Each row comes from the steps of one walk. Every step used is in the known rows, and no mark comes twice. Write the walk behind each row, first mark first.
Known rows:
P, B, Z, C, Y: [ -6  -5 -27  -8 -17   2   7  24  18   7  27 -22  17 -14  13  20  27 -18
 -53 -24 -21 -14 -37  35 -13  17  -8   4   6  -4 -41  -5  21  -7  16   3
 -12  24 -28   5 -23  24 -39  45 -14  -4 -22  31   8 -27  -6 -12  34   8
  17  62]
Y, C, D: [  1  15  14  -1 -36  -7  15  -5   9  -4  20  43   4  14   7  -2   2 -12
  35 -17  21 -25  -8  13  18  -1   1   9 -15 -21   2  41  29 -28  -6  -7
   9  -4   8   2   9   3  20 -28   8  -4   6  29  38  17 -26  22   7 -16
  -4  10]
C, D, B: [ 16   3  16   1 -10 -18  13   7   5 -32   8 -12  44 -12   2 -15 -20  -1
  -2   6   0 -17  15   7   3   2  -4   1 -38 -12  -4  33   2  -8 -42 -27
  25 -13  40   6 -38  -1  16 -21   0  -1   4  32  25  -7 -26   5   1  -5
  12 -10]
N, C, D, B: [ 19  -7  15  11 -34 -20  22   4   6 -46  -7 -74  30 -20 -15  -6 -10 -11
  40  -3  16 -19  32  29   8  11   6   8 -31   6  -7  56  33 -16 -36 -12
  12 -15  28 -11 -41  -3  22 -30   3   8   3  36  34  -4 -41  13   8 -10
   3   6]
Z, C: [  1  -6  -8  -3  -3   4  12 -10   5   3  -1 -44  -7 -24  -3  24   8 -10
  -6   3   7  -5  33  16 -19  17  -2  -5  11   2 -16  -3   9  -6   3   0
  -3 -13   3   2  11  -6 -16  -1   8  -6 -19   2  18   4  -7   2   2   2
  19  20]
Z, B, D: [ 35  13 -14 -23  -7  -7   2   4  25  29  -6 -16 -25  32  17  -8 -35 -31
 -14  16  19 -12 -30  -3  10   8 -11   6   0 -20   8  -1  32  14  47  10
 -16 -36   5  12 -22  30   5 -17 -15  -7   1  20  24  14   6  -8  23 -23
  26  -2]
N, C, D, B, Z: [  0   1  -1   2 -20 -21   6  -4  -8 -61  14 -67  35  -9 -15  -8  -5 -18
  41 -17   5 -13   5  32  11  -1   7  45 -30  -6   1  71  32 -12 -36 -22
   0 -12  27  -9 -45   3 -21 -21 -11   9 -11  42  28 -35 -36   4   8 -14
  -8  25]
Z, B, Y, C: [  9 -13 -12  -4 -38 -10  -2 -12  10   3  16  44 -25  40  28   5 -49 -20
 -27 -21  -7  -7 -53  -3   2   3 -14  -3  31 -28 -23  -2  49 -10  12   0
  13 -20 -41  -7   4  40   5 -24 -17  18  -3  12  35  42  34  11  28  -3
  14  16]
N, C, Z, B, D: [ 31 -24 -26 -23 -40 -14  11 -11  27  -7 -52 -69 -33  43   7   1   3 -41
  50 -12  34 -11 -24  19  24  28  -1 -18   8  -5   8  10  44   0  44   9
 -28 -24  -9  -3 -11  28   9 -11 -16  -7  -5  28  38 -25 -13   2  30 -22
   5 -17]
C, Y, B: [-41   6  -5  -2 -23 -11  -5  24  22  -6   3  51  -4  17  26  -5 -42  19
 -20  -2  -8   9 -13   5  -1   7  -7 -16  -2  -3 -31 -16   4  -8  22  19
 -26  35 -27  12 -41 -12  20   0 -15  -2  19  35  14   7   0   7  -9   6
 -14  22]
P, B, N, C: [ 13  -3 -10 -26 -35   7   7  24 -33   6 -10 -80  19  -3   2  39  21  -2
  15  -8   8 -10 -36  25   6  19  15 -37   1  17  -8  29  45 -13   3  12
 -25  14 -21  -8 -16  24 -10  -9 -16  10 -20  10  19  10 -22  -1  28 -23
   0  15]
B, Y, C, N: [-16 -46 -17  -6 -49 -14   6 -18  13 -24  -6  55 -31  30  20  10 -17  -8
   0 -11  -7 -12 -43  -3  10   0  -2   4  23 -12 -22  -2  35 -22  -9  -5
  25  20 -28 -12  20  12   0  23  -8  14  -1  -4  26  56  10   9  12  -6
  -7  19]
D, B, P: [  7 -10  27  22  -8 -29  -4   3  15 -32  21 -19  50  -4 -12 -15 -22  -7
 -32  -1  13  13  35  -3   3  -3  -7   8   0 -23   3   3   5 -15  -9 -23
 -10 -17   5  23 -32  -6 -24 -12  -7  10  -9  16  10 -32  12  -6  -1   1
   4  10]
Y, C, Z, B, N: [  4   1 -18 -54 -48  -4  -7 -14 -14 -23 -13  39  -3  64  21  27  -9   7
   9 -15   6  -3 -78  13  23  -4   6 -60  17 -24   3 -10  35 -26  13  13
 -33  -7 -35  -5  22  49 -30 -16 -18   3 -21  21  57 -12  18   9  19 -10
  -3 -14]
B, N: [  0  28  -8 -32   7   0  -1  10 -36  -6   5 -27   4   6   4  17  -9   9
  -2   9  -2  14 -32   0  -2  -9   2 -15  -6   2   7   6  -2  -8  -4  15
 -43   5  -2  -1   3  10 -21  -7 -18   0 -11  -7  14  25   8  -2   8 -16
  -4   6]
B, D, C, Y: [ 18  25  -1   1 -34 -21  10   8  13 -42  -8 -26 -36  27  13  -9  -3 -38
  -4  -5  -1  -3 -15  10   7   9 -14 -24 -22   5  -6  10  25  -7  38  15
 -52  14  -9 -16 -24   7  40   7 -22  -5  13  31  15  48   0 -13  30 -25
   9  34]
Y, B, D, C, Z: [-24   2  -8 -21 -60  -7  -9 -13  17 -60 -45 -15 -28  41   8  -2   1 -21
  18  -4   7   8 -11  -1  14  25  -3 -60  -1  -7   8   5  14  -2  32   7
 -30   9  -5   8 -10 -14  22 -23 -18  -9  14  46  32   1 -25  -2 -11 -33
  -5 -19]
N, C: [  4 -19  -1   6 -20  -1  10  -5 -10 -13 -17 -59  -6  -7 -16   7  12 -16
  44 -12  19  -1  16  14   1  15   9   2   7  12  -1  23  27  -8   0   0
 -11  -3 -12 -15  -5  -8  12 -10   4   9  -2   5  11  -3 -14  10   1  -4
  -7  15]
D, B, N, C, Z: [  6  -6  -8 -37 -39 -15   2  -4 -33 -85 -37 -66  13   4  -5  24   9   6
  36 -15  -1   6  -4  14   9   7  13 -62  -9  14  -3  15  27 -26 -32  -2
 -41   2  -3 -17 -11   5 -18 -17 -18  11 -26  17  34 -16  -8   1   6   1
 -17 -15]
C, Z, B: [  5 -29 -11 -17 -18  -5  -9  -3  21  -5 -26  10  -3  41  12   1  -5   8
   0  -8   0   5 -43   7  14   5  -3 -32   6 -12  -1 -16   3  -6   7  -3
   6 -18 -12   5  -1  32  -8  12  -8  -5  -2  14  15 -45   5  -2  14   2
  13 -36]
Y, B: [-38   0   1  -5 -20   2 -11   2   6   0  -2  29   2   8  11   1 -32  15
  -9  11   1  12   2  -3  -5  10   2  -9   8 -10 -11  -4  -1  -2   9   4
   1   8  -4  17 -20 -14   8 -20  -6  -2   9  19   7  -6  -5  10 -27  -5
  -4  -5]
B, N, C, D: [  7  30  -3 -24 -18 -14  24  13 -35 -11   0 -91   7   3  -3  16   7  -4
  66   4  30  -4 -23  28  19   8  10   3 -32  13   5  71  30 -22 -16  11
 -42  -1  16  -9 -15  12   2 -32 -22   8  -6  12  45  25 -35  14  16 -36
 -19  11]
Z, B, Y, C, D: [  7   0  -6  -1 -38 -20   9   3  18  15  27  26  -9  48  26  -6 -52 -25
  -5 -14   8 -26 -72  10  17   5 -13  10   3 -32 -19  34  51 -16   1  -9
  24 -23 -14   0  -4  41  15 -30 -26  20   3  28  50  45   2  16  36 -17
  10   3]
P, B, N, C, Z: [  5 -15 -11 -34 -45   6   7  16 -25 -20 -37 -80  15  11   3  39  50  -6
  34 -24   7  -4 -58  31  16  26  15 -69   5  14  -5  20  34 -20  -6  11
 -25  23 -24  -7  -1  26 -20   7 -20   8 -20   9  25 -24 -27  -1  25 -17
 -12 -15]
D, C: [ -3  -4  10   5 -26  -4   5 -16 -10 -45  -7 -29   3  12  -7   3   7 -10
   7   2 -14   7   3   5  -3  -3   2 -27  -2  10   7  14   7  -2 -11  -8
  -5  -3  -9 -17   6   0  17  -5  -1   6  -2  15  11  11  -1  -2  -4 -14
  13  17]
C, N: [ -7 -40 -12 -15 -13  -9   8  -8  14 -18 -25  12   8  10   2   7   0  12
  12   8  -2   3 -19   4   9   2  11  16  -5   4  -5 -13  -5  -7 -10   0
  24  12  10  -2  -3   3 -15  36   8 -10   0  -4   1   1 -11  -3   2  -8
   3   5]
B, Z, C, D: [-12  14 -14 -10   3  -6  11  -5  -3  -8  29 -62  14  -9  -4   6  15 -20
   8  -8  10 -14   0  34  -3   8  -6  58 -14 -13  -5  45  13  -7 -10  -8
  -2  -8  30   6  -5  10 -47  -1  -5  -3 -15  25  37 -21 -34   5  10 -17
   4  28]
Z, C, D: [  4   3  -1  -2  -5 -15  24  -1  10   8   9 -65  12 -19  -1  10   7 -20
   8   5  19 -21  27  30  -5  17  -7  13 -17   3 -12  38   5 -12 -11  -5
   9 -15  29   7   0  -4  -7  -9   6  -3  -1  17  41   5 -38  12  10 -14
  19  12]
P, B: [  4 -10   1  -5 -16  11   1  15   6  23   3  -7  25  -7   5  12  18  -9
 -27  -1  -7 -13 -30   8   0  14   0 -24   2  -1 -13   3  12   6   3  -4
  26   8 -11   8 -10  16   2  16   1  -4  -4  11  -7 -17  -9  -6  11   0
  11   4]

Write each row's walk:
[ -7  -9 -16 -10  -6  16  -9  10  -3  11  18  -7  27   3   7   9  26 -11
 -31 -11 -18  -8 -54  15   7   2   3  16   5 -13  -5   5  13   7   5  -8
  13  12  -8   8 -13  25 -39  22  -9   0 -15  16 -16 -44  -7 -15  16  -6
   8  16]  P, B, Z
[-40   0  16  19 -22 -27 -10  26  33   4  23  34  21  31  16 -16 -39   6
 -30  -3  22  31  -4   2   9  12  -8  12   4 -19 -17 -14   0 -24  44  10
 -43  28 -20  35 -44 -15   0   1 -25   4  21  40  16 -13   7   6  -5  -5
 -17  29]  C, Y, B, P
[  4  25  -7 -39 -14   6   2  28 -27  19  10 -32  27   2  21  29  13  10
 -29   7  -8  -7 -54   8   3   5   6 -39  -4  -1  -5   8  18  -2  -1  13
 -13  13 -18   7 -13  28 -18   7 -20  -3 -19   5   9   9  -4  -7  22 -20
   9   4]  P, B, N
[  3  -2 -11  -1 -10 -17  15  11  26  -2   3 -14 -14 -20  12  12   8   2
 -23 -13  -2  -6  20  22 -13  16  -9 -17   1   8 -37 -15  10 -16  14   6
 -26  13 -17  -3  -8  -1  -3  28  -3  -2  -8  20  19  16   1   1  13  13
  12  40]  Z, C, Y
[-13  22  -9 -19 -23  -1  -1   6  21  12 -12   1 -26  12  20  -5 -37 -13
  -3  16  19   3   7 -12   4  17  -9   3   4 -18   5  -2  12  11  47  22
 -22   1  -1  21 -24 -14  11 -31 -15 -10  11  30  25  19 -16   1 -14 -25
  -5  -1]  Y, B, D
[-10  -3 -21  -9  11   2  -3 -15  -5 -14  19 -42  -6 -11  -6  15  17  -8
  -8 -11  -1   1   9  21 -15   1   0  40  14 -10  -9   8   5   1   7   1
 -13 -11   1  -7  10   3 -62   9  -6   7 -26   8  19 -29  -3  -2   1  -1
   7  37]  B, Z, C
[-35  29  -2 -30 -34 -13   9  16 -28 -12   2 -73  15  11   6  16 -30   8
  54   8  28   9 -22  24  11  15  16  -5 -21   6  -2  64  26 -22  -5  23
 -39  10  13   6 -38  -5   2 -56 -23   5   3  34  63  20 -48  25 -14 -45
 -23   1]  Y, B, N, C, D
[  1 -18  -6   2 -54   5  -1   8  10  13  16  36  -8  13  21  18   4 -20
 -31 -31 -16 -22 -51   4   1  13  -6 -28  26 -18 -33   8  52 -11   2 -13
  24  14 -45  -4   7  25   9  -5 -12  15  -9  13  10  39   7   6  28  -2
   7  12]  P, B, Y, C
[  0 -31 -10   1 -36  -4   5 -13   4 -41 -44 -46 -12   9  -7   6  38  -6
  62 -24  18   1   3  22  13  19  12 -35  11  14  -1  13  20 -18  -4  -5
 -14   8 -13 -12  13  -1   1   3  -3   3  -4   8  15 -30 -27   8   8  -1
 -20 -18]  N, C, Z
[-45   3 -26 -22  -7   5 -12 -12   1 -11  18 -23  -3  -4   9  20 -17   8
 -21  -4  -1  10   9  22 -20  12  -3  30  24 -19 -15  -2   3   1  14   4
 -10   2  -7  11 -18 -16 -53  -9 -13  -3 -18  31  28 -29 -12   5 -20  -4
   7  38]  Y, B, Z, C
[  4  14  -8 -29 -13  -4   7   6 -43 -24 -10 -84 -10   2  -4  26   5  -2
  40  -3  15  11 -13  19   4   5  16 -17  -3  16   6  29  29 -15   1  23
 -52   4 -12 -14   0   5 -11 -17 -18  14 -14  -5  25  19  -4   8  10 -21
 -19  15]  B, N, C
[ 25 -24 -15 -29 -45 -22   8 -18  26 -28 -37 -41 -11  56   7   2 -29 -28
   0  26   8  -2 -48   9  16   8  -5  -2  -8  -6  12   3  27   1  25  10
   8 -21  16  -6 -22  33  10  15 -14 -12   1  30  39  22  -4 -13  21 -49
  39  24]  Z, B, D, C, N
[  1  20 -17 -19 -20 -17  12  23 -27 -25  -3 -52 -18  11  11  17   0   0
  29 -16   7   9 -29  24   6   8   7 -25 -11  20 -14  14  28 -28  14  31
 -74  25 -26 -15 -20  13   3   1 -29   9  -8   9  26  36   1   4  23  -9
 -27  41]  B, N, C, Y
[ 13  -5  32  20 -14 -38  21   4  27 -20  29 -76  61 -25 -10  -5  -9 -21
 -23   3  33  -6  55  23  -3  16 -12  27 -20 -21  -9  38  18 -26 -18 -26
   2 -31  38  31 -35  -8 -28 -20  -4   5 -10  37  49 -22 -22   5  11 -13
  22  25]  Z, C, D, B, P
[  1 -30  12   4 -15 -27  -9  -3  30   8  -8  -7  26  57   3 -12  -5 -13
 -10  -5  26  23 -39   8  28  14  -5 -11  11 -30  12 -12   9 -17  25 -11
 -16 -20  -6  36 -16  29 -36   9 -12   4  -2  15  21 -73  15  -3  20  -6
   1 -22]  C, Z, B, P
[  2  -8   0   8 -45 -13  -4 -15   7 -52  13  45 -10   3  20   0 -32  -8
 -31 -24 -21 -11   2 -11  -7  -7 -13 -20  17 -21 -29   4  43 -18 -21 -20
  16  -9 -28 -16  -9   8  10 -26 -16  19 -13  18  23  45  23   8   8  15
   4  14]  D, B, Y, C
[ 26  16 -11 -22 -24   6   8  21  21  34  -7 -24  -1  -7  16   6  18 -36
 -23   1  11 -26 -22   5   6  24  -8 -14   0  -7  -4   5  27  17  36   7
   2   5   0  15 -19  20  11   2 -10 -11  -1  19   0  14 -18 -14  25 -24
  16   0]  P, B, D
[ 16  41   7 -30 -10 -20  10  17 -26 -40  17 -44  40  -4  11   4 -28  10
  -6  20  -3  -7 -13   7   9  -8  -1 -14 -48 -12   5  45   9 -12 -41  -3
 -19 -11  42  -1 -37  10 -10 -35 -23   7  -7  29  36  18 -17   1   7 -19
   4  -3]  C, D, B, N
[-16 -18   6   0 -37  -7  -6 -19  -2 -70 -38 -26   1  31  -6   7  32  -9
  20 -11 -13  11 -11   9   4   5   0 -57   0   6   5   2   7 -15 -17 -11
 -10   8  -5 -13  22   3   6   8  -7   2   0  20  11 -23  -8  -3   4  -9
   4 -14]  D, C, Z
[  4   6 -24 -45 -12  -7  -8   4 -15 -10 -20 -14   1  47  19  22 -14  15
  -4   8  -1  13 -82   8  16   3   1 -49   1 -13   6  -8  10 -13   0  15
 -34 -12  -7   5  -2  44 -35   1 -26   1 -19  10  33 -26  16  -6  19 -10
   5 -33]  C, Z, B, N
[ 13   4  -3 -17 -42  -8   1 -16  12 -60 -43 -45 -32  34   1   2  30 -42
  23  -5   2  -4 -12   2  16  15  -9 -45  -6   3  19  13  16 -10  15  -2
 -32   2   6  -7  14   6  12   0 -12 -10   4  20  18   0 -15 -10  18 -28
   1 -16]  B, D, C, Z
[  7 -52   8  10 -31 -29  -1  -8  21  -9 -24 -63  20  53  -8  -1  -2 -26
  31 -21  44  18 -25  25  25  24   7  -8  19 -12   7   8  33 -26  30  -4
 -31 -23 -20  17 -15  24 -24  -1 -10  11  -5  18  32 -69   1   9  23 -15
  -6 -16]  N, C, Z, B, P
[ 25   6  -1 -12 -47   0   6   6  13  -8 -12 -54   3  12   7   7  23 -52
 -18   2  -3 -18 -22   6   1  25  -5 -34  -5   0   5  21  38   4  30  -3
 -10  -3  -1   1 -12  19  29  -5 -12  -9  -3  27  11  19 -21 -15  26 -37
  33  17]  P, B, D, C
[ 11  30  -4 -32  -6  -8  -2   8 -33 -49   5 -19  26  -8  13  15 -27  18
 -26  14 -20   4  -3  -3  -2 -13   0 -36 -14  -8  -1   0   2 -10 -29   4
 -25  -7   4  -7 -21   8 -22 -20 -20   4 -23   6  21  16  14  -7  -1  -2
   5   2]  D, B, N
[ 18 -14  -3 -24 -62   0   1   2  20 -30 -37 -43  -2  27  11   8  51 -51
  -3  -9  -5 -19 -42  11  16  31  -5 -75  -6  -3   4  11  26   0  21  -2
  -5   6  -3   6   6  24  14   9 -13 -15  -4  31  11 -12 -26 -15  29 -33
  22 -17]  P, B, D, C, Z
[  4 -10  -4  13 -22 -19  15  14   7 -21 -12 -29 -10   2   3   2   4  -7
  32 -24   8   0   0  24   9  11   5  -5  -6  18 -24   7  29 -22  19  12
 -38  22 -26 -17 -21  -3  27  14 -10   5   3  20   9  14  -8   6  19   5
 -15  36]  N, C, Y
[  6 -18 -11   0 -18   3   3  21   8  25   8 -19   3   0  18  10   1 -27
 -44 -10 -25 -10 -57  -3  -3  15 -10 -15  16  -1 -28   4  21   9  -2 -14
  32  12 -23   5 -14  29  -1  14 -24  20  -1  -3 -11  26   0 -10  26  -2
   8  -4]  P, B, Y
[-12   5 -24  -8   3 -15   5   3  11 -19  21 -18 -11  -2   8   2  11  -7
 -24 -24 -10  -1  -8  29 -13   2 -10  33   5  -5 -28  -6   9 -12  19   9
 -33  16 -16  -7  -8   8 -41  33 -15   2 -20  24  11 -11   5  -7  18  12
  -1  55]  B, Z, C, Y
[ -3  20   2  -7   2 -13  -2   1   1 -48  28 -15  44   0  -6 -12 -16  -1
  -2   2 -13 -10 -13  20   8 -10  -4  43 -38 -23   5  43  11  -2 -42 -23
  18 -13  39   3 -40  13 -29 -11 -13   1  -7  37  18 -34 -20  -6   1  -6
   2  13]  C, D, B, Z
[  7  -5   8   4 -19 -12  23   2  -5  -4  -5 -71   6  -3 -12  -7   7 -17
  66 -10  29 -16   7  31  18  15  11  20 -24  12   0  65  31 -19 -11  -6
  -2  -3  17  -4 -19   2  21 -19  -3   0   7  19  29   4 -49  17  14 -25
 -11   6]  N, C, D
[  0 -30  -1  -7 -37  -8  -4 -20   3 -46 -34 -19   4  59  -1   5   0 -15
   2  -3 -13   9 -44  16   9   8  -4 -61   4  -2   2  -2  11 -13  -5 -14
   3 -18 -13 -11   5  30   6   8  -8   2  -3  30  27 -36   7  -5  16 -11
  29 -17]  D, C, Z, B
[-30 -14  -7   5 -42 -17   0  12  17 -19 -13  -5  -9  11  12  -1 -30   7
  24 -17  11  10   4  22  -1  25   8 -15   8  13 -35   4  25 -21  25  21
 -34  29 -31  -4 -43 -20  30  -4 -16  13  14  37  26   6 -20  15  -8   3
 -22  36]  N, C, Y, B
[ 17  34  -2 -35 -12 -18  23   8 -18 -37  17 -80  36 -30   7  21 -15   4
 -11  16   4 -11  22  25  -6   6  -7 -15 -35  -9 -15  43  17 -15 -40   0
 -12 -22  37  -1 -30   6 -29 -26 -17  -5 -24  30  64  23 -22   3  11 -20
  24  16]  Z, C, D, B, N
[ 12  19 -15 -39   4  -5  -4  10 -24  11   6 -26  -1  38  20  17 -38  12
 -25  19  -3  12 -63   2   9  -6  -1 -17  -1 -10   4   2  15  -4  10  22
 -35 -20  -1   2 -20  41 -28 -17 -21   5 -16   6  33  11  23  -3  18 -18
  14  -1]  Z, B, N
[-52  17 -23 -11 -15  -8 -16  15  10 -20  26  50  -3  27  21 -10 -32  21
 -25 -13 -17  18 -40  10   3  -6  -3  24   6 -14 -24  -9  -1  -7  23  16
 -31  35 -20   8 -44  -4 -23  11 -29   6   8  38   4 -19   1  -3  -8   7
 -18  35]  C, Y, B, Z
[ -9  25 -24 -14 -31 -13  10  17  44   3  -5 -13 -38  -5  33  -4 -33 -16
 -25   3  19  -7  23  17 -14  30 -18 -12   5  -9 -35 -13  21  -1  63  30
 -50  12 -10  14 -38 -17  17  -5 -18 -12   4  46  39  35 -12   2   6 -12
  11  39]  Z, C, Y, B, D
[-35  31 -24 -38 -26 -11   4  25  -9  -7   9 -18 -10   2  29  27 -34  23
 -30   3  -4  14  -6  17 -16  18  -6 -39   3   2 -40 -13   9 -21  26  42
 -62  28 -24   7 -25  -5 -15  -7 -27  -3  -9  29  47  37  -2   8  -5  -9
  -4  40]  Z, C, Y, B, N
